Known rows, with every way that one mark hangs from another:
fezeri{dunas{zoli} vudil}: [-0.10  0.12 -0.01  0.43  0.01 -0.21 -0.07  0.01 -0.15  0.16 -0.21 -0.15
  0.02  0.14 -0.05  0.15  0.01  0.25  0.11  0.11]
vudil{fezeri{dunas{zoli{gara}}}}: [-0.12  0.17  0.03  0.27  0.14 -0.47 -0.09 -0.04 -0.06  0.15 -0.13  0.22
 -0.20  0.05 -0.23  0.16  0.05  0.41  0.08  0.06]
gara{zoli}: [ 0.09 -0.02  0.13  0.07 -0.06 -0.04  0.00  0.01  0.03  0.06 -0.01 -0.12
  0.01  0.06 -0.03  0.09  0.11 -0.02 -0.08 -0.08]
zoli{fezeri}: [ 0.08  0.02 -0.11 -0.06 -0.01 -0.21  0.00 -0.01  0.03 -0.02  0.01  0.22
 -0.13  0.04 -0.06 -0.08  0.00  0.03  0.00 -0.05]
gara{zoli{fezeri{dunas} namu}}: [ 0.16  0.00 -0.02  0.29  0.06 -0.42 -0.09 -0.30  0.02  0.02 -0.13  0.24
 -0.08  0.03 -0.27  0.08  0.26  0.04  0.12 -0.28]
dunas{zoli{fezeri{vudil} gara namu}}: [-0.07 -0.08 -0.09  0.27  0.00 -0.27 -0.05 -0.06 -0.04  0.03  0.01  0.46
 -0.26  0.12 -0.16 -0.21 -0.01  0.26  0.20 -0.04]
dozudo{zifora}: [ 0.00 -0.13 -0.21 -0.09  0.08  0.00 -0.01 -0.11  0.01  0.04  0.10  0.06
 -0.07 -0.10 -0.06  0.07  0.05 -0.04 -0.07  0.00]
fezeri{dunas{zoli{gara}} vudil}: [-0.15  0.08 -0.06  0.38 -0.03 -0.31 -0.01 -0.04 -0.13  0.11 -0.21  0.02
 -0.15  0.13 -0.10  0.14 -0.07  0.28  0.14  0.10]
fezeri{dunas{zoli}}: [-0.05  0.12  0.02  0.31 -0.01 -0.26 -0.11 -0.13 -0.02  0.12 -0.06 -0.01
  0.05  0.07 -0.07  0.23  0.11  0.22  0.14 -0.01]
dozudo{gara{zoli{namu{dunas}}} zifora}: [ 0.03 -0.32  0.02  0.32  0.13 -0.31 -0.11 -0.42  0.15  0.01 -0.12  0.14
 -0.07 -0.01 -0.21 -0.04  0.15  0.08 -0.05 -0.20]
namu{dunas{zoli}}: [-0.07  0.02  0.19  0.26 -0.01 -0.25 -0.08 -0.06  0.12  0.03 -0.06 -0.02
  0.17  0.05  0.03  0.03 -0.04  0.28 -0.01 -0.02]
dozudo{gara{zoli{fezeri namu}} zifora}: [ 0.14 -0.27 -0.20  0.14  0.11 -0.33 -0.11 -0.36  0.08  0.05  0.06  0.41
 -0.33  0.09 -0.29 -0.09  0.28  0.01  0.03 -0.23]
namu{dunas{zoli{fezeri gara}}}: [-0.04  0.02  0.02  0.16 -0.06 -0.53 -0.02 -0.10  0.14 -0.04 -0.04  0.34
 -0.12  0.08 -0.04 -0.07 -0.14  0.33  0.03 -0.07]
gara{zoli{fezeri{vudil} namu}}: [ 0.11 -0.11  0.01  0.26  0.01 -0.17 -0.03 -0.04 -0.05  0.04 -0.12  0.12
 -0.12  0.09 -0.18 -0.15  0.13  0.01  0.04 -0.14]
zoli{fezeri{vudil} gara namu}: [-0.02 -0.12 -0.16  0.13  0.06 -0.22  0.03 -0.08 -0.07 -0.06 -0.09  0.42
 -0.32  0.03 -0.17 -0.27 -0.09  0.07  0.12 -0.06]
dunas{zoli}: [-0.04  0.05  0.07  0.13 -0.06 -0.05 -0.07  0.03  0.04  0.09  0.11  0.02
  0.05  0.08  0.00  0.06  0.08  0.19  0.07  0.02]
vudil{fezeri{zoli}}: [-0.09  0.21 -0.05  0.13  0.12  0.00 -0.11  0.17 -0.20  0.09 -0.11  0.05
 -0.08  0.03 -0.21  0.06  0.16  0.09 -0.18  0.12]
dunas{zoli{fezeri gara}}: [-0.01  0.04 -0.07  0.02 -0.10 -0.36 -0.02 -0.03  0.07  0.01  0.13  0.40
 -0.25  0.13 -0.08 -0.04 -0.01  0.25  0.11 -0.04]
vudil{fezeri{dunas}}: [-0.03  0.16  0.00  0.19  0.23 -0.30 -0.09 -0.04 -0.10  0.08 -0.24  0.03
 -0.08 -0.03 -0.20  0.13  0.07  0.21 -0.02  0.06]
zifora{dozudo{gara{zoli}}}: [-0.03 -0.09  0.10  0.23  0.00 -0.22 -0.08  0.01 -0.08  0.05 -0.22 -0.04
 -0.23  0.31 -0.03 -0.10  0.07  0.12  0.13 -0.17]
zifora{dozudo{gara{zoli{fezeri namu}}}}: [ 0.05 -0.18  0.00  0.28  0.08 -0.39 -0.14 -0.16 -0.05 -0.01 -0.17  0.36
 -0.33  0.29 -0.20 -0.29  0.18  0.15  0.27 -0.35]

Rows:
[-0.01  0.07 -0.07  0.20 -0.04 -0.22 -0.04  0.13 -0.08  0.10 -0.04  0.10
 -0.12  0.17 -0.04 -0.09 -0.02  0.21  0.05  0.07]  dunas{zoli{fezeri{vudil}}}
[-0.19 -0.04 -0.08  0.45  0.02 -0.10 -0.04 -0.08 -0.18 -0.06 -0.32  0.14
 -0.04 -0.01 -0.16 -0.11 -0.07  0.09 -0.06  0.00]  fezeri{vudil zoli{gara namu{dunas}}}
[ 0.05 -0.15  0.27  0.31  0.03 -0.21 -0.06 -0.24  0.13 -0.03 -0.15  0.00
  0.16 -0.05 -0.11 -0.07  0.10  0.06 -0.03 -0.23]  gara{zoli{namu{dunas}}}
[-0.01 -0.10 -0.02  0.31  0.10 -0.31 -0.04 -0.11  0.00 -0.10 -0.27  0.20
 -0.01 -0.02 -0.12 -0.29 -0.11  0.12  0.03 -0.08]  zoli{fezeri{vudil} namu{dunas}}
[-0.03 -0.04 -0.22  0.30  0.11 -0.41 -0.01 -0.23 -0.13 -0.04 -0.25  0.38
 -0.31  0.03 -0.25 -0.09 -0.05  0.12  0.19 -0.09]  zoli{fezeri{dunas vudil} gara namu}
[-0.05 -0.14 -0.07  0.26  0.08 -0.41  0.02 -0.16  0.01 -0.14 -0.27  0.36
 -0.20  0.00 -0.14 -0.30 -0.19  0.16  0.04 -0.08]  zoli{fezeri{vudil} gara namu{dunas}}
[-0.17 -0.02 -0.18  0.31  0.00  0.10 -0.04  0.00 -0.27  0.01 -0.15  0.19
 -0.17  0.06 -0.19 -0.08  0.04  0.01  0.01  0.03]  fezeri{vudil zoli{gara namu}}
[ 0.00 -0.13 -0.03  0.14  0.06 -0.46 -0.01 -0.28  0.14 -0.18 -0.10  0.51
 -0.14 -0.07 -0.15 -0.24 -0.10  0.15  0.07 -0.20]  zoli{fezeri gara namu{dunas}}
[-0.14  0.06  0.05  0.37  0.20 -0.40 -0.16 -0.19 -0.04  0.10 -0.09  0.43
 -0.16 -0.01 -0.33  0.04  0.14  0.43  0.20 -0.06]  vudil{fezeri{dunas{zoli{gara namu}}}}
[-0.04 -0.21  0.09  0.35  0.09 -0.17 -0.14 -0.15 -0.07  0.03 -0.19  0.15
 -0.19  0.26 -0.14 -0.22  0.17  0.12  0.27 -0.29]  zifora{dozudo{gara{zoli{namu}}}}
[ 0.06 -0.19 -0.12  0.09  0.01 -0.18 -0.04 -0.21  0.05  0.10  0.00  0.00
 -0.23  0.12 -0.14  0.09  0.17 -0.02 -0.09 -0.05]  dozudo{gara{zoli} zifora}
[ 0.17  0.09 -0.03  0.19 -0.01 -0.46 -0.03 -0.16  0.02  0.07 -0.16  0.03
 -0.13  0.09 -0.17  0.19  0.16  0.03  0.00 -0.16]  gara{zoli{fezeri{dunas}}}
[-0.01 -0.07 -0.07  0.14 -0.01 -0.30 -0.08 -0.18  0.08 -0.01  0.16  0.60
 -0.21  0.06 -0.17 -0.17  0.09  0.24  0.24 -0.16]  dunas{zoli{fezeri gara namu}}
[-0.10  0.17 -0.22  0.24 -0.02 -0.19 -0.04 -0.11 -0.21  0.01 -0.19  0.10
 -0.17  0.04 -0.19  0.26  0.08  0.01 -0.01  0.01]  fezeri{dunas zoli{gara}}
[ 0.11  0.08 -0.07  0.31  0.01 -0.41 -0.01 -0.05 -0.12  0.10 -0.30 -0.11
 -0.17  0.14 -0.15  0.13  0.06  0.05 -0.03 -0.04]  gara{zoli{fezeri{dunas vudil}}}
[-0.02 -0.03 -0.06  0.31  0.03 -0.18 -0.10 -0.01 -0.06  0.07  0.00  0.30
 -0.09  0.11 -0.13 -0.20  0.09  0.24  0.17 -0.05]  dunas{zoli{fezeri{vudil} namu}}
[ 0.07 -0.18  0.12  0.27  0.02 -0.12 -0.10 -0.24  0.06  0.04 -0.04  0.13
 -0.13  0.16 -0.18 -0.09  0.22  0.03  0.10 -0.17]  dozudo{gara{zoli{namu}}}
[ 0.08 -0.12  0.11  0.39  0.04 -0.38 -0.04 -0.14  0.03 -0.03 -0.28  0.08
 -0.01  0.05 -0.14 -0.19  0.01  0.10 -0.05 -0.17]  gara{zoli{fezeri{vudil} namu{dunas}}}
